What can hang from each mark
dodopu: fipop mugu
vunos: fipop moripuf
moripuf: vunos zanizo
fipop: dodopu ginib vunos
mugu: dodopu
ginib: fipop sekevo
zanizo: moripuf

Every row comes from one small tree of marks. The marks that hang from a mark follow it in brackets, in alphabetical order. Every link used is in the known rows. Which tree was each row made from?
Known rows
dodopu{fipop{ginib} mugu}: [-0.48  2.93 -0.54 -1.61  0.01 -0.70 -2.17 -1.56  1.41  2.18  1.46  3.95
 -2.37  1.42  3.83  2.06 -3.06 -1.67  1.04 -1.55]
zanizo{moripuf{vunos{fipop{dodopu}}}}: [-1.44  1.39  3.25  4.29  4.02 -0.04 -2.33  1.38  2.62  0.87  1.38 -1.28
  5.49 -0.81 -0.43  2.69  0.92  2.25 -2.86 -2.84]
vunos{fipop{dodopu ginib{sekevo}} moripuf{zanizo}}: [ 2.37  2.47  3.64  0.18  2.77 -1.50 -0.58 -0.47  2.58  0.96  2.80  5.10
  3.70 -0.52  1.75  2.52  0.32  5.88 -5.42  1.50]
ginib{fipop{dodopu{mugu} vunos} sekevo}: [ 2.70  1.17  0.96 -1.26 -0.58 -1.84  1.08 -0.12  4.81 -1.53  1.56  1.24
  2.97  1.27  0.77  6.21 -1.21  1.07  1.91 -6.66]
vunos{moripuf}: [ 0.24  0.72  1.22  1.10  1.41 -0.69 -1.75 -0.06  0.66 -1.97  0.21 -1.54
  1.04  0.76  2.50  2.94 -1.06  1.35 -2.29 -1.43]
dodopu{fipop}: [ 0.05  1.49  0.11  0.57 -0.03 -1.10 -1.82  1.53  1.46  0.22  0.79  3.17
  1.32  0.28  3.47  4.70 -2.22 -0.70 -0.54 -3.71]
fipop{dodopu{mugu} ginib{sekevo} vunos{moripuf}}: [-0.87  2.27  2.07 -3.05  1.56 -3.68  0.01 -3.23  2.62  0.38  2.73 -0.57
 -0.22  2.09 -0.78  1.36 -0.76  2.10  0.47 -1.41]
zanizo{moripuf{vunos}}: [-4.51 -0.70  2.31  3.64  3.42  3.04 -1.58  0.48  0.51 -0.15  0.21 -2.30
  4.76  0.76  0.15  0.86  0.41 -0.01 -2.16 -2.82]
fipop{ginib}: [-1.78  1.08  0.90 -0.83 -0.12 -0.42 -1.17 -0.62  1.68  1.18  0.08  1.58
 -1.23  2.78  0.72 -0.33 -1.54 -0.33 -1.14  0.72]
zanizo{moripuf}: [-0.95  0.27  1.13  1.95  2.09  0.49 -1.93  1.73  1.30 -0.94 -0.12 -2.88
  3.41  0.94  1.59  1.94 -0.44  0.39 -1.20 -1.29]
dodopu{mugu}: [ 1.75  1.24 -0.92 -0.32 -0.06 -0.71 -0.20 -0.44  1.52 -1.12 -0.27 -1.92
  0.61  2.33  2.02  3.06 -2.64 -0.76  2.03 -3.02]
dodopu{fipop{ginib vunos{moripuf}} mugu}: [-4.74  2.15  0.27 -2.86  3.23  0.27 -3.59 -2.42  0.07  0.53  3.14 -0.73
 -2.24  1.46  2.45  2.07 -2.71  0.69 -0.24 -1.28]
moripuf{vunos{fipop{ginib{sekevo}}} zanizo}: [-2.37 -0.21  2.55  0.90  2.95  5.04  0.12 -0.95  2.02  1.25  2.20  6.65
  5.77  2.03  1.20  0.03 -0.53  3.43 -4.94  1.18]
moripuf{vunos zanizo}: [-4.42 -1.06  2.04  2.14  2.93  4.21  0.52  0.83 -1.24 -0.71  0.36 -0.18
  5.68  1.00 -0.84  2.56 -0.51  1.66 -2.94 -3.97]
vunos{fipop{dodopu ginib} moripuf}: [ 1.12  3.47  2.79  0.65  2.10 -3.52 -2.96 -0.67  2.92  1.12  1.90  1.54
 -0.90 -0.11  1.26  1.62 -0.51  3.32 -3.77  1.51]
mugu{dodopu{fipop{ginib vunos{moripuf}}}}: [-2.75  1.67  1.67 -2.27  2.31  2.14 -4.18 -2.19  1.68  2.76  1.81  2.28
 -2.35  0.09  2.83  1.23 -1.31  1.36 -2.76 -0.50]
dodopu{fipop{ginib{sekevo} vunos{moripuf}} mugu}: [-2.43  1.80  0.59 -3.31  2.20 -0.02 -1.92 -3.07  1.78  0.51  3.65  2.96
 -0.26  1.76  3.63  2.20 -2.32  0.81 -0.25 -1.00]
mugu{dodopu{fipop{ginib{sekevo} vunos{moripuf}}}}: [-0.27  1.25  1.97 -2.82  1.23  1.91 -2.58 -3.02  3.31  2.77  2.41  5.98
 -0.43  0.53  4.12  1.33 -0.95  1.61 -2.71 -0.29]
vunos{fipop{dodopu ginib{sekevo}}}: [ 3.47  2.83  2.06 -0.49 -0.65 -3.84 -0.22 -0.60  5.51  2.07  1.71  6.38
  1.46  1.56  1.18  1.61 -0.69  2.22 -1.78  0.90]
moripuf{vunos}: [-3.38 -0.41  1.44  2.18  1.11  1.94 -0.24 -0.27  0.83 -0.44 -0.05  0.05
  2.89  1.92 -0.18  1.52 -0.84 -0.57 -1.33 -3.74]

Which tree is each row?
[ 1.82  2.52 -0.33 -2.03 -0.99 -0.96 -0.55 -2.30  3.06  2.18  1.96  7.73
 -0.52  1.77  4.93  2.25 -2.68 -1.47  1.06 -1.42] : dodopu{fipop{ginib{sekevo}} mugu}
[-5.13 -0.64  2.71 -2.53  3.80  2.72 -0.30 -1.10  0.01 -0.91  2.68  0.22
  3.64  2.31 -0.09  0.64 -0.44  4.57 -4.07  1.02] : fipop{ginib{sekevo} vunos{moripuf{zanizo}}}
[ 1.26  1.04  2.39 -0.10  3.29  2.56 -1.30 -0.87  1.99 -0.24  2.50  4.86
  3.80  0.94  3.79  1.38 -0.68  5.35 -5.96  3.38] : vunos{fipop{ginib{sekevo}} moripuf{zanizo}}
[-2.26  0.38  3.47  0.68  3.88  1.01 -1.33  2.15  0.30 -2.64  1.91 -2.30
  4.30 -1.49 -0.51  6.66  0.27  5.38 -4.10 -5.52] : ginib{fipop{dodopu vunos{moripuf{zanizo}}}}
[-5.88  1.57  0.93 -2.79  4.99  2.73 -2.76 -1.23 -1.99  0.28  3.53 -1.10
  0.50  0.59  1.80  2.86 -2.38  2.93 -2.00 -1.54] : dodopu{fipop{ginib vunos{moripuf{zanizo}}} mugu}
[ 5.08  3.60  0.82 -1.30 -0.53 -3.92  0.16 -2.00  5.43  1.95  1.86  5.01
  0.53  1.88  1.98  1.91 -1.69  1.47  0.55  0.19] : vunos{fipop{dodopu{mugu} ginib{sekevo}}}
[-4.22  1.99  2.39 -2.49  4.44 -0.95 -0.80 -1.39 -1.18  0.16  2.70 -4.44
  0.61  0.82 -2.59  2.07 -0.78  4.28 -1.25 -1.85] : fipop{dodopu{mugu} ginib vunos{moripuf{zanizo}}}
[ 3.69  3.03  3.04  0.09  1.06 -3.80 -1.25 -1.55  4.59  1.09  2.40  5.26
  1.10  0.33  2.48  1.74 -0.09  3.50 -3.79  1.74] : vunos{fipop{dodopu ginib{sekevo}} moripuf}
[-2.24  2.26  2.92  1.60  1.85 -0.86 -1.56 -0.98  2.95  2.88  1.59  3.13
  0.95  1.05 -1.41  0.24 -0.24  1.48 -2.71 -0.80] : moripuf{vunos{fipop{dodopu ginib}}}
[ 1.82  2.38  0.82 -1.05 -0.97  1.10 -2.67 -1.41  2.91  4.48  0.19  7.00
 -2.61  0.09  4.23  1.30 -1.68 -1.01 -1.36 -0.86] : mugu{dodopu{fipop{ginib}}}
[ 1.31  3.15  1.84  0.04  0.40 -3.45 -1.91  0.25  3.83  2.05  1.28  2.55
 -0.37  1.17 -0.01  1.27 -1.13  1.93 -1.80  0.71] : vunos{fipop{dodopu ginib}}
[-2.45  1.10  2.38 -2.87 -0.21 -3.81  0.86 -0.78  3.66  1.44  1.98  1.73
  1.25  2.97 -2.90  0.87 -0.41  1.52  0.07 -1.49] : fipop{dodopu ginib{sekevo} vunos}
[-1.24  1.39  2.12  0.31  4.38  2.81 -2.86  0.02  0.21 -0.20  1.94  1.17
  1.95  0.51  2.65  1.23 -1.04  4.94 -5.98  3.18] : vunos{fipop{ginib} moripuf{zanizo}}
[ 5.42  1.38  2.23  1.50 -2.21 -2.70  1.04  1.12  5.36 -0.63  0.38  6.43
  3.23 -0.30  2.72  6.08 -0.08  0.79 -1.12 -5.44] : ginib{fipop{dodopu} sekevo}
[ 4.72  2.56  0.71  1.17 -1.04 -2.45 -0.25  0.37  3.51 -0.87 -0.05  1.35
  0.33 -0.41  2.35  6.15 -1.36 -0.17  1.20 -6.39] : ginib{fipop{dodopu{mugu}}}
[-1.22  0.96  2.80  0.72  2.14 -1.50 -2.12  1.10  2.25 -2.40  1.44 -2.08
  1.44 -0.67  0.16  5.89 -0.02  2.99 -2.47 -5.31] : ginib{fipop{dodopu vunos{moripuf}}}
